What can hang from each mark:
Z141: Z35 Z393 Z438 Z619 Z642 Z672 Z939
Z721: Z394
Z35: Z141
Z619: Z141 Z445
Z672: Z141
Z445: Z619 Z721
Z219: Z376 Z393
Z929: Z608 Z670 Z939
Z393: Z141 Z219
Z642: Z141
Z376: Z219
Z608: Z929
Z670: Z929
Z394: Z721

Every row comes from one small tree of marks. The marks that hang from a mark follow it in brackets, in the order of their numbers. Every link used is in the known rows. Which tree was each row made from?
(in the rows, 128 means zero)
Known rows:
Z642[Z141]: [126 132 127 143 123 113 111 140 126 124 120 130 124 128 126 122 111 146
 128 133 129 120 137  88 122 153 128 141 127 103 116 132 133 151 125 129
 116 127 121 163 121  97 121 128 114 141 140 129 137 143 116 161 124 104
 116 127 116  96 116 200 120 107]
Z219[Z376 Z393[Z141[Z619]]]: [144 105  80 150 144 129 136 135 111 135 158 112 140 121  95 107 157 198
 116 150  81 165 104 169  91 125 112 114  83 123 150 157 122 126 140 157
 185 122 114 196 178 151  73  84 115 102 117 121 109  90 168 130 142 104
  92 114 136 135 148 166 156  92]
Z445[Z619[Z141[Z939]] Z721[Z394]]: [121 159 141 153 159  76 112  92 126 130 139  86 162 114 130 101 194  68
  81 169  92 137 122 117  71  93 139 130 136  99 130 158  70  52 194 178
 142 219 111  42 154  84 100  65  89 156 138 137 173 161  88 105  95 156
 105 189 133 146  89  48 142  28]
Z394[Z721]: [136 150 113 116 135 130 137 126 126 130 178 150 117 115 109 124 126 115
 130 122 144 137 118 152 117 162 133 123 124 147 100 114 131 134 104 146
 147 109 127 111 153 110 126 142 103 164 140 124 141 126 126 111 116 152
 133 137 150 111 110 117 126 126]
Z619[Z445]: [117 131 129 145 167  98 123 127 146 125 119 138 128 156  86 124 135 121
 120 134 142 133 121 159 138 139 150 109 119 144 117 126 131 114 118 112
 130 102 132 145 152 114 123 129 159 137 127 100 110 143 102 134 115 138
 137 133 115 136 127 119 103 133]
Z393[Z141[Z438 Z642]]: [124 143 127 143  82 116 146 139 147 136 156 159 144 168 130 109 118 165
 127 137 186 134  71  92  95 166 164 113 138 126 173 116 148 118 177 113
 136 140 116 195  97 166 149 104 115 106 113  90 202 106 102 149 132 125
 133 130 102 135 125  85 138 110]
Z670[Z929[Z608 Z939]]: [156 117 179  98 124  97 176 139 128  76 185 186 123 163 135 123 128  94
 137 155 118 105 170 132 102 120 146 103 137 120 153 131  93 116  78 133
 125 128 132 116 111  74  84  73 122 124 153 160 149 126 128 117 130 142
 126 126 144  73 132 130 141  85]
Z672[Z141[Z438]]: [109 151 157 125 122 161 132 132 126 127 160 131 137 127 144 114 146 125
 126 153 169 143  61  92 114 150 164 139 137 122 142 133 150 120 179 138
 138 128  96 182 136 117 131 127 124 130 118 129 163 139 112 109 150 139
 127 153 112 144  89 133 129  92]
Z393[Z141[Z619] Z219]: [174 137 113 139 115 123 135 135  99 107 128  54 210 102 143 116 164 174
 114 182 119 134  82 142  87 150 154 101  98 119 165 117  98 124 139 151
 171 174  89 209 156 160 109  77 111  96 148  75  77  98 121 121 123 101
 110 135 113  92 166 107 157 131]
Z35[Z141[Z438 Z642 Z672]]: [ 76 111 163  97  69 132 134 136 137 122 150 189 121 149 146 120  87 137
 106 128 178 119  76  65 105 109 199  97 180 129 175  85 166 102 212  78
 116 163  94 167  56 139 150 103 147 155 111 112 202  91 143 110 140 169
 104 111  94 133 134  68 116  75]
Z445[Z721[Z394]]: [110 179 135 140 145  83 123 116 128 119 160 101 112 122 118 114 164 128
  92 154  95 132 175 142 119 134 122 126 139 116 121 118  88 124 129 132
 143 153 130  87 157  81 146  71 109 144 137 162 121 158  97 114 104 139
 105 161 125 123  96  89 147  96]
Z642[Z141[Z438 Z619 Z939]]: [136 107 120 167 120 160 125 119 103 112 153  90 174 145 111  98 144 155
 125 185 120 146  39  92  68 133 139  92 115 101 151 100 147 118 176 139
 130 204  68 180  96  91 118  94 128  98 132  98 128 127 125 146 136 126
  98 133 108  72 148 169 120  60]
Z608[Z929[Z670 Z939]]: [138  97 188 187 133  75 171 153  96 118 136 186 129 149 156 162 145 112
 126 111 136 161 137 116 126  93 156 117 106  99 159 124 136 125 100 123
 150 128 116 129  42  98  91 121 123 126 116 158  92  89 202 154 168 110
 117 101 115 100  85 162 143 125]
Z608[Z929]: [134 110 149 134 125 125 125 133 106 148 123 117 116 122 160 139 140 112
 126 122 131 128 128 128 168 119 123 141 124 136 134 105 112 116 112 128
 124 112 111 143 111 112 116 151 116 126 128 130 108 122 160 148 143 109
 135 102 123 147 112 136 124 118]
Z670[Z929]: [136 134 149 116 109  96 149 119 138  96 141 147 121 124 138 140 145 109
 144 142 140 106 154 131 129 102 127 138 141 123 131 123 104  98 158 143
 130 119 129 126 136 100 101 119 143 132 145 116 140 140 146 130 110 159
 138 128 133 119 142 137 126 105]
Z642[Z141[Z939]]: [131  99 133 157 131 130 120 133 100 130 113 124 161 129 111 121 108 141
 134 153 106 114 101  99  80 130 137 118 129 105 129 133 131 125 132 142
 121 160 104 146 103 118 108 112 141 125 149 114 143 128 138 170 130 120
 112 133 116 101 129 185 105  74]
Z376[Z219[Z393[Z141]]]: [139 183 108 135 123 118 134 117 123 110 104  93 126 134 101 127 117 176
 115 162 103 134  96 149  68 143  91  99  99 133 172 156 122 149 141 159
 161 104 129 184 163 164 128  98 129 148 148  74  90 103 115 181 126 123
 115 132 103 139 124 162 130 136]
Z35[Z141[Z642 Z672 Z939]]: [ 89  67 175 104  89 126 141 145 106 128 125 200 151 133 113 132  93 136
 118 149 135  92  96  92  78  88 202  78 176 116 160 109 145  88 158 105
 127 190  94 134  49 170 125  96 174 179 126 110 190  72 183 111 133 184
 110 115  98 129 149  63  96  55]
Z929[Z608 Z670 Z939]: [135 115 169 144 149  94 182 146 104 109 159 218 138 166 130 115 132 115
 123 142 116 147 142 109  68 130 176  86 128  88 169 159 148 126  66 132
 150 137 135 111  72  93 100  77 116 132 135 180 133  91 133 133 152 115
 105 127 132  66 102 131 137 117]
Z445[Z619[Z141]]: [138 142 119 127 132 102 112 111 147 131 103 117 139 115 152 123 161  77
 114 126 141 138 109 101 109 106 140 150 123 100 134 154 100  85 185 161
 132 167 120 104 154 103  96 133  89 154 120 128 176 138  91 115 117 120
 122 160 132 146 103  99 143  96]
Z393[Z219]: [125 142 137 108 130 132 130 141 116 118 118  75 179 106 149 124 136 123
 126 126 135 116 124 126 109 140 146 104 121 129 134 120 101 136 135 126
 131 151 112 148 144 133 127 102 130 111 142 132  86 117 116 142 124 110
 132 121 122 111 141 125 141 144]
Z619[Z141[Z438] Z445[Z721[Z394]]]: [ 95 201 117 169 177  75 114  89 177 100 180 114  96 149 104 102 185  77
  73 166 157 159 118 138 115 154 154  96 127 121 118 124  87  90 199 111
 142 134 116  94 167  45 141  87 106 129 125 109 128 172  50 122  98 123
 108 172 126 145  99  63 105  57]
Z619[Z141[Z438 Z672]]: [109 132 138 128 110 152 120 101 144  94 152 106 117 107 166 118 123 104
 106 127 162 154  54  92  98 121 147 108 154 126 148 132 151  82 238 123
  99 160 110 122  85 106 137 136  97 120 124  77 155 132 146 114 136 108
 108 132 131 145 131  94 119  84]
Z35[Z141]: [128 133 117 103 108 109 123 126 134 131 122 183 121 123 124 126 122 123
 117 130 144 123 141 111 139 122 155 132 136 127 131 114 118 138 117 116
 161 124 111 133 127 140 129 108 162 170 142 140 147 118 120 106 144 142
 105 117 123 131 131 118  99 100]
Z619[Z445[Z721]]: [125 144 139 137 197  90 133 116 130 101 147 122 128 147 107 111 147 113
 109 150 131 124 127 157 145 151 164 101 132 152 125 130 105 107 121 104
 131 131 136 146 177  77 139 103 148 156 121 100  98 161  90 144  95 126
 113 156 105 128 108  90 104 110]
Z35[Z141[Z438]]: [118 157 108 106 101 125 132 117 150 126 146 171 123 141 136 115 127 121
 109 126 171 137  93  93 121 130 157 129 140 144 145  95 141 128 164 102
 150 131  98 152 107 128 160 100 153 137 139 121 157 116  93 114 151 149
 106 112 118 126 133 112  92 100]
Z929[Z608 Z670]: [121 143 132 121 151 130 142 133  92 138 142 209 143 139 128 101 150 124
 127 146 116 134 126  95  65 146 161 114 140 102 155 163 150 105  89 142
 135 123 142 113 115 106 114  99 105 141 126 157 145 110 131 160 145 123
 110 121 130  94  98 113 120 128]
Z219[Z376 Z393[Z141[Z35 Z642]]]: [104  57 113 125 139  98 139 161 124 165 136 192 152 120  71 135 107 173
 126 125 111 128 142 149 104 135 157 105 131 113 178 166 109 149 100 134
 157 124 137 203 154 191 100 132 144 143 115 140 183  69 121 180 128  85
 129 114 128 173 137 136 138 103]
Z219[Z376 Z393]: [ 96 100 108 120 170 141 123 141 136 154 151 122 109 128 111 118 131 145
 119  89  94 146 134 161 111 110 109 125 117 133 119 167 134 136 143 139
 153  90 132 138 171 121  91 118 127 123 112 166 123 109 153 163 146 116
 112  96 139 156 118 174 139  98]
Z393[Z141[Z438 Z672 Z939]]: [125 116 152 161 105 150 159 114  97 111 145  85 183 131 135 104  98 181
 112 145 130 142  24 115  48 123 147 115 146 155 152 134 183  62 201 144
 129 188 100 134  61 177 135  77 124  81 148  42 170 107 173 114 144 159
 114 133 120 150 152  81 110  84]
Z219[Z376 Z393[Z141[Z642 Z672]]]: [ 84  87 148 125 119 122 136 167 125 143 155 146 128 128 117 115  92 198
 113 114 109 127 105 132  73 119 148 103 142 116 159 172 154 105 176 129
 137 116 132 191 130 170  85  98 113 135  99 111 188  60 191 150 144 135
 112 106 115 165 123 123 160  86]
Z219[Z376 Z393[Z141]]: [123 123  97 147 148 115 137 137 137 154 149 135 128 132 104 104 122 187
 118 108 101 152 126 161  91 133 102 139 107 140 131 186 126 130 142 150
 170  88 132 171 168 157  85  97 116 112 124 120 142  94 153 161 149 116
 111 103 142 161 131 167 138 106]
Z642[Z141[Z438 Z619 Z672]]: [121 116 139 151 109 161 116 124  96  90 158  60 140 134 152 105 122 172
 109 171 111 142  46  76  78 125 140 105 144  98 161  85 166 108 209 113
 104 193  89 195  93  72 138 114 104 111 117  82 136 130 153 120 133 125
  91 140 102  73 135 163 143  79]
Z141[Z642]: [110 110 144 120 105 117 120 150 137 145 134 167 126 152 127 140 115 127
 133 135 151 112 129 113 130 130 160  98 150 107 144 119 124 126 134 112
 119 136 124 152 111 136 135 131 129 148 103 144 163 103 127 147 121 137
 139 123 111 122 114 103 141 118]
Z445[Z619[Z141[Z393]] Z721[Z394]]: [123 147  97 122 154  56 110 114 128 145 135 102 124 103 121  98 200  67
  85 148  92 128 145 100 124 105 129 143 147 106 120 170  80  70 181 182
 132 163 126  79 179 100  86  78  46 184 124 141 161 166  41 102  94 127
  95 203 104 135  95  21 173  67]
Z219[Z393[Z141]]: [147 158  99 141 125  96 137 122 135 128 131 115 141 121  88 124 121 195
 131 128 115 163 114 141  76 137 115 134 122 131 145 152 145 128 118 171
 170  95 128 181 170 166  95  90 117 129 139  92 134 107 133 155 154 136
 126 117 124 149 118 153 124 125]
Z445[Z619[Z141[Z642 Z939]] Z721]: [127 102 158 129 150  96 130 111 112 137 124 138 171 130 150 118 169  66
 118 156 136 119  76  91  89 103 189  84 149 100 164 156  62  48 200 145
 130 230 106 120 141  96 106  80  96 187  94 119 215 131  94 151  93 150
 109 171 107 138  99  39 140  24]

Write each row's tree:
[ 99   6 117  94 177 146 139 163  74 162 108 123 228  73  98 117 138 107
 133 117  77  75 113 136 110 112 169  88 138 159 142 185  94 125  99 156
 123 182 108 139 136 198  74 124 163 103 150 131  91  91 122 148 105  75
 119 137 130 131 210  99 126 103] | Z141[Z35 Z393[Z219[Z376]] Z939]
[149  69 109 135 151 130 134 153  81 111 124  81 227  80 126 113 161 162
  99 171  97 114 108 157 116 151 168 104  88 131 179 142  64 139 112 143
 157 186 100 207 168 171  98 120 134  77 144 116  86  89 120 114 112  58
 104 131 140 128 194 130 150 127] | Z393[Z141[Z35 Z619] Z219[Z376]]
[109  98  97  77 122 142 146 136 108 141 120 135 204 108 114 102 147 122
 124 125 150 103  59  78  79 118 179  86 152 164 144 123 142 107 160 146
 147 167  69 167 101 187 113  62 154 123 166 104 103  98  90 130 144 139
 105 116  94  99 188  62 106  83] | Z35[Z141[Z393[Z219] Z438 Z939]]
[119  90 131 154 141 145 127 120 104 120 123 120 190 125  91 125 101 131
 126 156 127 126  78  81  81 132 155 114 142 122 162 108 136 133 127 133
 122 200  90 171  81 123 142 126 159 119 150 112 165 128  92 170 123 104
 122 135 128 117 151 176  82  70] | Z642[Z141[Z35 Z438 Z939]]
[138 141 122 126 117 121 147 124 115 106 119  80 231  93 133 121 128 153
 119 148 157 130  77 119  84 170 169 118 123 152 188 110 105 129 135 138
 143 180 106 198 125 172 146 105 133  87 158  89 126 109  66 158 121  93
 133 146 130 133 170 111 118 141] | Z393[Z141[Z35 Z438] Z219]
[114  80 154  95  78 119 121 146 107 109 142 170 128 129 125 133 117 152
 110 177 131 117  95  97 116  95 201  75 164  96 187  77 133 105 165  93
 135 189  94 181  75 146 128 105 150 183 108 118 153  78 177  75 131 157
  84 125  86 109 145  72 134  78] | Z35[Z141[Z619 Z642 Z672]]
[121 142 146 145 126 146 144 115  84  95  98  58 157 123 104 122  94 192
 114 168  71 127  52 139  20 101 112  76 129 144 173 166 152 101 170 167
 136 166 115 154 107 190 118  84 139 141 156  38 106  81 180 175 128 166
 107 134  97 142 139 129 121 100] | Z376[Z219[Z393[Z141[Z672 Z939]]]]
[119  69 134 115 122 110 110 131 151 135 119 194 126 108 108 160 123  92
 136 151 163 120 139  94 143 124 179  86 144  79 176 134  78 133 120 119
 122 156 129 142 118 144 123 179 134 175 115 132 177 106  88 154 110  74
 135 142 132 149 140  90 114 100] | Z619[Z141[Z35 Z642]]
[157  34 144 160 119 131 149 113  51  85 112  93 224  87  82 127 125 189
 115 214  78 136  60 142  57  95 164  88 135 130 190 120 138  81 118 162
 133 248  99 161  88 205 105 113 144 109 155  47 141  89 175  92 122 135
 106 154 121 141 196  80 110  92] | Z393[Z141[Z35 Z619 Z672 Z939]]
[131  26 118  98 140 127 130 139  73 109 119 105 176  81  87 127 134 140
 128 169  71 120  94 131 135  77 147  92 162 129 171 116 147  97 103 151
  97 199 123 173 111 178  98 149 122 144 129  89 117 108 133  92 121 105
 113 174  98 115 199  62 142 123] | Z141[Z35 Z393 Z619 Z672]
[162 103 119 150  88 105 131 150 109 118 143 148 150 150 116 125 147 184
 127 193 135 134  86 127 106 151 163  95 117  99 180 110 118 125 139 135
 151 158 106 204 114 163 118  99 113 137 107  91 160  87 125 122 122 125
 119 139  95 108 140  82 153 117] | Z393[Z141[Z619 Z642]]
[112 139 126 158 196  52 111  93 154  98 137 152 125 109  68 130 174  72
  82 185 123 145 178 159 145 135 170  94 130 106 135 136  53 115 111 127
 149 158 137  86 188  80 137 130 135 166 148 117 122 165  47 124  75  89
 117 184 138 158 116  61  92  82] | Z619[Z141[Z35] Z445[Z721[Z394]]]
[119  88  84  83  84 125 129 153 121 140 153 201 134 148 107 114 162 141
 124 164 162 126  64  76 136 115 186  77 160 123 184  86 141 121 165 115
 136 148  83 220  99 161 118  96 136 161 109 111 161  77  80  89 143 139
  95 141  69  89 173  50 143  75] | Z35[Z141[Z393 Z438 Z619 Z642]]
[111 183 144 133 153  64 122 115 121 125 138  80 154 132 136  95 172  99
  76 141  79 132 163 128  95 111 128 150 137 121 129 116  94  80 157 150
 139 189 127  86 179  70 127  63  88 150 124 166 163 168  69 100  92 175
 106 188 118 134  69  63 166  84] | Z445[Z619 Z721[Z394]]
[ 92  47 178 107 115 126 131 147 101 120 119 158 155 116 114 152  83 124
 127 141 122 101 130 108 119 102 185  86 175 112 184 107 131 114 118 104
  92 191 136 153  83 160 141 165 146 167 113 128 186  97 142 135 112 124
 136 142 114 139 137  73 130 122] | Z141[Z35 Z642 Z672]
[129  66 104 135 136 122 126 148  97 153 108 141 158 126  88 116 116 145
 140 135  94  95  97  87 106 119 129 115 144 105 113 170 143 123 107 168
 116 141 112 155 108 154  86 111 124 131 150 101 133 123 121 159 131 112
 110 136  98  91 153 152 120  83] | Z642[Z141[Z393 Z939]]
[ 95  96 168  90  83 108 127 147 120 118 121 204 121 138 136 136  87 135
 114 138 150 101 125  81 127 103 195  96 183 113 168 105 148 113 159  87
 119 156 114 156  74 152 139 114 145 188 114 118 187  80 168  97 132 163
 105 118  99 130 128  71 125  86] | Z35[Z141[Z642 Z672]]
[ 94  60 184 123 107 144 140 146  93 124 128 143 153 139 126 133  93 140
 128 143 123 106  80 105  72  97 177  70 170 124 159 113 155  81 160 119
  94 203 110 122  64 157 122 114 147 144 121 100 180  88 198 136 120 165
 126 124 105 126 136  69 131  82] | Z141[Z642 Z672 Z939]
[ 91  95 169 109 111 150 126 151 120 131 156 189 163 123 113 143 123 119
 127 171 172 126  82  78 119 149 211 106 159 102 188 109 127 140 145 120
 123 170 102 211 125 143 144 161 150 149 106 144 211 112  82 137 133 114
 146 160 101 148 101  95 117  92] | Z672[Z141[Z35 Z438 Z642]]
[109 128 102  89 135 144 142 143 114 138 140  89 180 111 143 108 150 125
 131 105 147 115  73 103 102 151 141  98 139 155 139 133 138 121 163 140
 121 144 103 184 133 148 115  89 107  89 141 105  83 120  76 138 133 101
 123 142  98  96 164  82 156 140] | Z141[Z393[Z219] Z438]
[116  91 128 121 199  92 129 116 124 101 135 128 116 103 105 116 147  93
 103 151 113 117  88 130 155 120 165  78 163 141 117 180 109  54 163 135
  97 134 140 135 155 104  98 111 102 175 128  45 114 148 109 121  95 105
  97 184  88 141 142  33 117  84] | Z619[Z141[Z393 Z672] Z445[Z721]]
[141  95 111 145 121 140 114 122 107 100 135 102 175 119 109 121 130 151
 121 178 122 156  80  88 109 143 147 117 122 101 179  80 127 151 131 123
 123 196  96 211 114  89 136 145 132 118 130 116 136 135  73 143 120  77
 102 149 116  88 152 182 113  96] | Z642[Z141[Z35 Z438 Z619]]
[127 110 119 136 139 128 139 155 111 137 128  98 191 105 152 105 143 156
 101 123 121  99 118 135 112 166 145 124 100 142 132 175  89 135 155 134
 165 131 116 165 152 161  93  94 119  71 148 115 101  99 136 144 128  89
 112 109 139 138 159 141 156 129] | Z393[Z141 Z219[Z376]]
[100  70 104  88 161 149 125 171 112 159 129 111 164  92 139 104 147 117
 123  91 108  83 119 132 136 133 144 114 123 154 113 186 102 128 140 142
 125 116 118 159 158 155  83 114 116  98 125 141  70 104 115 136 122  77
 108 118 117 116 175 115 168 131] | Z141[Z393[Z219[Z376]]]
[101  63 163 139 100 175 142 132  92 115 168 107 171 154 132 118 128 155
 121 177 136 134   9  97  47  92 185  48 163 119 191  74 173  75 220 113
  99 236  82 167  54 132 136  94 135 111  89  83 168  87 174 113 130 169
 109 139  94 104 164  54 144  62] | Z141[Z438 Z619 Z642 Z672 Z939]
[109  15 139  82 135 122 144 167  80 149  94 160 240  91  83 145 121 116
 150 140 117  76 100 107  95 111 208  51 163 128 173 137  99 123  83 149
 113 209 105 172 112 219  98 118 155 142 145 122 120  83  91 167 105 100
 142 147  89 110 190  49 135 113] | Z141[Z35 Z393[Z219] Z642 Z939]
[ 95  60 116 107 114 147 147 148 113 168 152 175 154 155  93 115 126 133
 146 119 149 115  50  86  94 120 167  72 167 142 156 135 167  93 168 137
 106 160 105 156  74 181 108 105 125 123 112 111 178  98 106 142 129 143
 132 133  82 113 160  45 137  79] | Z141[Z393 Z438 Z642 Z939]
[123 168 124 167 180  73 117 114 128  96 179  93 124 151  75 104 200 134
  73 202  89 145 147 180 124 137 152  86 113 125 130  96  81 106 125 126
 150 160 116 124 185  61 126  67 130 134 117 119  74 158  84  98  82 142
  97 176 107 105 112  73 136  86] | Z141[Z619[Z445[Z721[Z394]]]]
[144 132 126 145 197 101 129 111 113  82 159  92 138 144 100 114 186 133
 101 193 116 142 105 173 144 144 168  77 110 139 145 107  90  95 128 113
 143 157 118 179 186  67 133 101 138 145 113  89  80 150  97 121  90 127
  96 170  99 106 126  83 117  97] | Z141[Z619[Z445[Z721]]]
[127  78 158 134 206 109 129 108  78  56 135  79 175 105  90 124 149 137
  92 201  80 131 104 164 137 108 192  60 145 149 178  87 101  78 111 110
 110 214 127 180 161  89 135 121 155 163 124  76  99 145 115 107  77 126
 105 182  99 128 153  54 103  98] | Z141[Z35 Z619[Z445[Z721]] Z672]
